Known rows, with every step that occurs
kolo > buli > papapav > salo > kogadu: [ 15 -16  10 -18  -8  -5  -4 -27  14 -25  10 -14  -6  22  -3 -24  -9  38
 -18 -16 -12  12  15  17  -8   5  21  12]
rugava > zavumek > mareze > kolo: [ 10  27   0  20   7   7 -33  -1 -13  33 -25 -12 -17   0  36   6 -18  -5
  -4  -3 -19   5  -2  17  -7   2 -19  -4]
suzepem > mareze > kogadu > salo: [ 23  10   1  -6  -8 -10  -9  26 -12  27  -2 -28  23  -5 -16 -15 -20   4
  10 -12   4  21   0 -17   8  22  18 -21]
buli > zavumek > mareze > kogadu > salo > papapav > legi: [ 15  -1  13  -2  -6 -27 -17   4  26   5  13 -19   7  -3  -9 -45 -14  19
 -13 -50 -37   3  10  -4  -4  -2  -5  -3]
kogadu > mareze: [  6   4  -6  -1  -4  -6  -6  12   8   7  -5   7  -8   3  -3  -5 -10  -8
  -5 -21  -7  -6  -2 -19   1   5  18  -6]
bokir > buli > kolo: [  4 -10  27 -16  15  14 -10 -27  -3  10   0  11 -12   2  10  18  -5   3
   9  -5 -20  11  -1  21 -10  -1  11  11]
kogadu > mareze > kolo > buli > papapav > legi: [ -4   7  -4  -5  18   3 -21 -26   8 -25 -17  18 -23  14  23 -12 -30  10
   6 -22 -40  -2   3   8  -2  11   0  10]
zavumek > rugava: [ -3   9  -2   3   1   7   5   5 -11  -3 -19  -7   4  11  -9   8   2 -11
  -5  -1  -3   1  -5  15  -7  -3  -6  -9]
kogadu > salo: [  3   3  -1   5 -16 -15   5   9   3   1  11 -11  22   7  -8 -13   0  11
  -2  -9   7   4   3  -1   5  14  14  -3]
suzepem > mareze: [  5   2  -4  -9   5   6 -13   8  -7  21  -7  -8   0  -3  -1   2  -8  -9
   8   1   8   3  -6   0  11  -2  11  -6]
bokir > buli: [ -6 -13  15 -14  -1   8  -4 -18   1  -1  -1   9 -13   1  12   9  -3   4
   3   0 -15   1  -9   6  -7  -1  15   5]
buli > zavumek > mareze > kolo: [ 17  16  11  10  14   3 -35  -6  -2  31 -12  -6 -12  -9   9  -6 -24   6
  -9 -16 -17   5   1   9   2  -7  -5  -7]
legi > papapav > salo > kogadu > mareze: [ 28  -7  20 -24 -17 -17   5  -6  30   9  12  -6   8  12 -19 -24   0  13
 -20 -43 -18   7   3 -12  11  11  48 -21]
salo > kogadu: [ 11   1   1 -15  -6  -1  -6   1   0   7   6 -11  -1   3  -7  -6  -2  15
  -9 -11  -6   8   4  -8   2   7  17  -1]
rugava > zavumek > buli > papapav: [-13  11  -6  14  -4  -9 -17  -8  -7 -25 -11 -14 -19  20  25  -6   0  -8
  -6   1   9  -3  17  42  -9  -5 -19  19]
mareze > kogadu > salo > papapav > legi: [  2  -2   1 -13  -9 -17   7   7  19 -14  11 -10  22   2 -12 -33  -3  17
   2 -33 -25  12   4 -12  -6  15  -3  -8]
kolo > buli > papapav: [ -7  -7   2   1   7  -2 -10 -23  -1 -32  -3   6 -14  14   9  -4 -12  11
   0   0  -6  -3  10  26 -10   2 -14  19]
legi > papapav > salo > kogadu > mareze > kolo: [ 32   7  20 -25  -6  -6  -5 -11  22  21  -2  -3  12   8 -13 -17 -13  18
 -14 -43 -26  21  -2 -12  11  21  44 -32]
buli > kolo: [ 9  2 12 -3 17  6 -7 -9 -4 11  1  3  0  1 -2  9 -2 -1  6 -5 -5 10  9 15
 -3 -1 -4  7]
legi > papapav > salo: [ 12 -12  25  -7  -7 -10  17 -20  22  -6  11  -2  15   6  -8 -12  12   5
  -5 -11  -7   6   0  17   7   0  13 -14]
legi > papapav: [ -1  -4  17  -4   2  -7   5 -14   9  -6   4   5   9   1  -3   0   8  -6
   4  -7  -6  -2  -1  15   7   4  -4  -8]
mareze > kolo > buli: [  6  14   4   4  13  16 -18 -19 -15  -1 -26  10  -9  -2  16   4 -20  13
   2   5 -22   8 -10   6  -8  16   3   3]
suzepem > mareze > kolo > buli: [ 11  17   0  -5  19  23 -31 -11 -23  19 -33   2  -9  -5  16   7 -29   4
  10   6 -14  11 -16   6   3  14  13  -2]
rugava > zavumek > buli: [ -4  18  -3  18 -10  -2 -14   0 -13  -9 -19 -12 -17   8  26  -2   2 -12
 -12   6  -1  -5   3  23  -7   1   2  15]
rugava > zavumek > mareze: [  6  11  -1  20  -5  -5 -23   3  -4  21 -11 -15 -22   4  30  -1  -6 -11
  -9  -5 -11  -8   3  18  -8  -8 -16   7]
kolo > buli > zavumek > rugava: [  1   8   8   9   1   6 -15 -15  -8 -20 -25  -2 -13   7  -2  -7 -13  -2
 -19  -7 -11  -7  -2  30 -15 -10  -1   5]
bokir > buli > papapav > legi: [-21 -23  11 -20   8  -1  -1 -37  16 -32  11   8 -19  13  21  -5  -2   9
  13  -7 -27  -3   6  27  -3 -11  -7  17]
mareze > kolo: [  5  16   1  -1  11  12 -10  -4  -9  12 -14   2   4  -4   6   6 -12   5
   6   1  -8  13  -5  -1   1  10  -4 -11]

Rows
[ 34  11   7 -16  -7   7 -17 -11   7  12 -18  -2 -10  10   1 -18 -29  31
 -23 -31 -34  18  -6 -21  -4  24  55  -9]	papapav > salo > kogadu > mareze > kolo > buli
[ -7  -5  -3 -10 -13 -12   4  10  17  -5  11  -3  28  10 -15 -20   6  13
  -7 -25   5   4  -1  -1  -4   8   5  -2]	kogadu > salo > papapav
[ 18   8   5   3 -14 -16   3  18  -5   6   5 -22  23  -2 -15 -17 -11  13
   2 -13  -4  19   6 -18  -3  26   6 -16]	mareze > kogadu > salo
[ -2   8   2   0  19  10 -19 -27 -10 -20 -19   8  -9   9  15   1 -24  16
   8   1 -13  11   4  25 -11  12 -19   7]	mareze > kolo > buli > papapav
[ 37  10  12 -16  -8   1 -29 -15  16  10 -13  -4 -15   4  -4 -32 -35  33
 -32 -41 -27  13   0 -15  -3  12  54 -10]	papapav > salo > kogadu > mareze > kolo > buli > zavumek
[ 16   3   6  -6   6   2 -13 -21  12 -13 -17   7  -9  19   7 -14 -30  19
  -8 -24 -20  12   3   6  -8  13  18  -4]	kogadu > mareze > kolo > buli > papapav > salo
[ 22  18  -1 -12   2  11 -30  -5  -6  12 -24   7 -16   5   7  -6 -33  20
 -13 -26 -34  10  -7 -22  -4  28  38  -3]	salo > kogadu > mareze > kolo > buli
[ 16  15  11  16  16  14 -29 -17 -16  19 -28   6 -19  -2  25   5 -26  15
  -5  -1 -40   4  -9   8  -8  11   2   9]	zavumek > mareze > kolo > buli
[  7   8  -5 -19  12   1 -27 -24   9 -18 -10   8 -23  16  15 -19 -32  26
  -3 -35 -45   6   8  -1  -1  17  16   8]	salo > kogadu > mareze > kolo > buli > papapav > legi
[ 16   5  -6 -16 -11  -6 -11  14   8  15   2  -3  -8   7 -11 -11 -12   7
 -14 -32 -12   2   2 -29   3  10  35  -6]	salo > kogadu > mareze
[ 24  18   5 -12   2   4 -43 -10   2  10 -20   5 -22  -1   2 -21 -39  21
 -22 -38 -26   7  -1 -16  -4  15  36  -4]	salo > kogadu > mareze > kolo > buli > zavumek
[-12  -9  -4 -12 -10 -15   9  -2  27 -18  17   0  22  10  -5 -29   9  15
  -1 -28 -15  -2   0   3   2   3   5   4]	kogadu > salo > papapav > legi
[  5  24   7   7  13  17 -25 -18 -18  -8 -39  -1 -10   3   3  -1 -25   3
 -13  -6 -17   6  -8  29 -15   1  -5  -6]	mareze > kolo > buli > zavumek > rugava
[  6 -16  10  -3  -1  -5   3 -28  15 -32   2  -3  -7  18   4 -17  -8  23
  -8  -3  -7   4  12  26  -9  -2   3  13]	kolo > buli > papapav > salo
[ 22   1  18   4  -9 -19 -30   1  11   4  -4 -14   0   0  -8 -38 -27  24
 -23 -42 -31   5   4  -1 -18   9   1   5]	kolo > buli > zavumek > mareze > kogadu > salo > papapav
[ 24  14   4 -18  -4  -4 -14  -6   9   0  -9 -13  -5  23  -6 -20 -20  26
 -20 -36 -17  23  12  -1   2  18  44  -7]	zavumek > buli > papapav > salo > kogadu > mareze > kolo
[ 25   5   1 -26  -1  -5 -11  -4  18   9   2 -11   2  19 -10 -20 -24  26
 -12 -40 -11  25  12 -10   3  14  29 -19]	buli > papapav > salo > kogadu > mareze > kolo
[ 14  16   5   2   9   5 -36 -12   2   2 -26  15 -21  -5   8 -13 -37   6
 -13 -26 -21  -1  -6  -6  -6   9  20  -3]	kogadu > mareze > kolo > buli > zavumek
[ 15   4  -1 -21  -6  -9 -10  25   1  20  -1 -21  29  -1 -24 -22 -14   5
   6 -29   2  22  -4 -15  -2  18   8 -20]	suzepem > mareze > kogadu > salo > papapav
[ 20   1  10 -20   4   6 -13 -31   4 -13  -4 -11  -4  17   3 -17 -21  42
 -11 -15 -20  25  10  16  -8  15  16   0]	mareze > kolo > buli > papapav > salo > kogadu
[ 30   3  16  -9   6   3 -25 -29   3   9  -8 -16 -14  18  12 -16 -28  43
 -17 -21 -37  21  10  20  -7  12  16   5]	zavumek > mareze > kolo > buli > papapav > salo > kogadu
[  3  -2   9   5   0  -1 -20 -18   3 -16  -7   4 -17  -3   6 -15 -15   9
 -14  -5  -8  -9   1  13  -8  -7   5  14]	kolo > buli > zavumek
[ 29  -4   3 -21 -19  -9   1   7  22  15   8 -12  -1  11 -16 -22  -8  19
 -24 -35 -13   8   3 -27   5   7  53 -12]	papapav > salo > kogadu > mareze
[  7   8   8  11  22   6 -31 -25 -10   1 -21   2 -20  10  24   3 -29  16
   1  -5 -31   6   5  27 -10   7 -19  12]	zavumek > mareze > kolo > buli > papapav
[ 21 -12   5 -20 -12 -11  -8 -15  22 -17   3  -5 -14  25  -6 -28 -20  30
 -24 -36 -19   6  12  -2  -6   9  38   6]	kolo > buli > papapav > salo > kogadu > mareze
[ 13  -1  15  17   4  -4 -33 -17   2   5 -10  -1 -28  -4  13 -14 -21  10
 -21 -12 -25 -15   2  16  -8 -12   4  20]	kolo > buli > zavumek > mareze
[ 19  -2   4 -16 -15 -16  -5  -1  18 -11   4 -14  -9  27 -11 -26  -8  21
 -27 -37 -10   9  18  -1   2   7  49   5]	zavumek > buli > papapav > salo > kogadu > mareze
[ 22  -7   8 -19 -16  -4   7  -4  15   7  12 -18   7   8 -11 -20   2  27
 -19 -15  -6  15   5  -8   2   3  35  -7]	papapav > salo > kogadu
